What can hang from each mark
k_215: k_69
k_57: k_15 k_138 k_729
k_69: k_215
k_454: k_643 k_729
k_138: k_57
k_643: k_69 k_454 k_779
k_779: k_643
k_729: k_57 k_454

In the rows, 100 means zero.
Known rows, with every way that one mark hangs from another
k_779[k_643[k_69 k_454[k_729[k_57[k_15]]]]]: [73 118 41 50 58 119 84 54 67 96 85 90 121 136 39 64 131 92 98 135]
k_138[k_57[k_15 k_729[k_454[k_643]]]]: [63 117 57 82 69 102 82 54 78 103 90 82 147 117 124 78 184 115 112 149]
k_643[k_69 k_454[k_729[k_57[k_15 k_138]]] k_779]: [54 109 53 51 73 75 73 42 70 101 71 98 129 135 67 66 125 94 91 134]
k_454[k_643[k_69 k_779] k_729[k_57[k_138]]]: [60 98 93 49 87 89 67 52 72 93 80 94 133 141 61 72 114 83 98 137]
k_454[k_643[k_779] k_729[k_57]]: [64 100 94 61 79 108 86 54 73 93 97 82 114 132 84 67 117 91 102 147]
k_57[k_138 k_729[k_454[k_643]]]: [65 112 62 79 80 105 67 63 79 100 86 82 148 125 86 78 175 108 106 122]
k_643[k_69[k_215] k_454[k_729] k_779]: [51 116 88 94 60 100 75 54 74 126 89 72 108 155 125 71 89 89 121 137]
k_729[k_57]: [64 118 85 87 95 98 88 64 73 91 87 88 125 109 68 68 122 113 89 120]
k_57[k_15 k_138 k_729[k_454[k_643[k_69 k_779]]]]: [57 102 53 50 74 86 58 48 77 111 74 86 157 135 90 81 155 84 115 134]
k_454[k_729]: [56 120 76 97 73 114 85 62 77 94 97 84 117 130 95 63 120 114 101 120]
k_729[k_57[k_138] k_454[k_643[k_69 k_779]]]: [74 102 94 44 96 92 63 64 76 103 65 89 144 128 53 75 131 87 112 133]
k_454[k_643[k_69[k_215] k_779] k_729[k_57[k_138]]]: [56 104 97 62 82 90 68 48 72 105 90 88 130 147 51 78 111 77 100 146]
k_454[k_643 k_729[k_57[k_138]]]: [63 109 77 63 84 105 81 58 73 81 91 96 131 129 41 69 146 106 84 131]
k_215[k_69]: [56 116 79 92 80 108 81 60 70 100 78 87 119 119 71 79 103 110 122 109]
k_57[k_15 k_138 k_729[k_454[k_643[k_69]]]]: [60 110 39 58 74 92 62 54 76 102 73 90 161 134 70 79 172 96 108 126]
k_57[k_15 k_138 k_729]: [44 120 40 90 77 80 73 47 75 95 91 94 151 113 82 77 161 114 83 111]
k_138[k_57[k_15 k_729]]: [46 124 61 107 72 81 84 46 75 99 96 89 144 109 137 76 159 123 90 133]
k_138[k_57[k_15 k_729[k_454]]]: [58 124 50 100 74 89 82 51 79 103 88 86 146 109 129 72 177 123 102 139]
k_57[k_138]: [53 123 80 96 86 95 74 67 77 95 86 91 139 115 74 75 127 120 95 100]
k_57[k_15 k_138 k_729[k_454]]: [55 120 31 82 77 88 72 52 79 98 83 91 154 113 70 72 178 114 94 118]

Rows
[54 118 46 68 82 88 86 47 73 79 89 105 137 116 26 64 149 112 73 127]	k_454[k_729[k_57[k_15 k_138]]]
[72 106 103 61 88 105 74 62 75 117 79 75 128 136 62 77 113 77 124 151]	k_729[k_57 k_454[k_643[k_69[k_215] k_779]]]
[55 113 79 90 61 107 83 58 76 112 93 75 104 138 138 64 110 106 114 128]	k_643[k_454[k_729] k_779]
[58 109 55 42 78 94 76 48 70 83 77 104 142 137 24 71 145 94 88 134]	k_454[k_643[k_69] k_729[k_57[k_15 k_138]]]
[70 108 96 70 76 120 78 71 81 112 87 72 127 127 109 73 125 98 133 132]	k_729[k_454[k_643[k_779]]]
[61 119 75 88 73 100 83 55 70 109 83 82 110 145 70 67 116 97 98 140]	k_643[k_69[k_215] k_454[k_729[k_57]]]
[58 111 51 51 76 101 85 49 72 80 91 101 139 126 23 70 155 105 83 135]	k_454[k_643 k_729[k_57[k_15 k_138]]]
[69 119 91 81 75 121 73 72 77 117 82 72 133 143 71 80 122 92 133 133]	k_729[k_454[k_643[k_69[k_215]]]]
[56 103 64 44 76 93 82 43 74 89 92 97 135 127 45 70 138 93 89 143]	k_454[k_643[k_779] k_729[k_57[k_15 k_138]]]
[58 118 70 87 65 108 76 64 72 106 78 81 112 148 115 64 111 107 111 120]	k_643[k_69 k_454[k_729]]
[53 114 64 67 64 89 84 40 70 115 85 84 114 143 74 68 108 84 104 152]	k_643[k_69[k_215] k_454[k_729[k_57[k_15]]] k_779]
[66 126 70 87 49 133 76 63 71 118 99 72 112 155 75 72 109 91 116 128]	k_779[k_643[k_69[k_215] k_454[k_729]]]
[59 116 70 81 90 92 80 56 73 80 89 99 129 119 42 64 139 114 75 122]	k_454[k_729[k_57[k_138]]]
[78 120 63 72 64 130 90 63 70 96 99 82 108 127 58 62 136 105 95 131]	k_779[k_643[k_454[k_729[k_57]]]]
[59 99 72 39 74 98 80 44 70 95 84 90 127 140 68 69 114 80 105 151]	k_454[k_643[k_69 k_779] k_729[k_57[k_15]]]
[61 119 56 96 85 92 68 61 79 100 83 85 147 115 89 72 169 116 97 113]	k_57[k_138 k_729[k_454]]
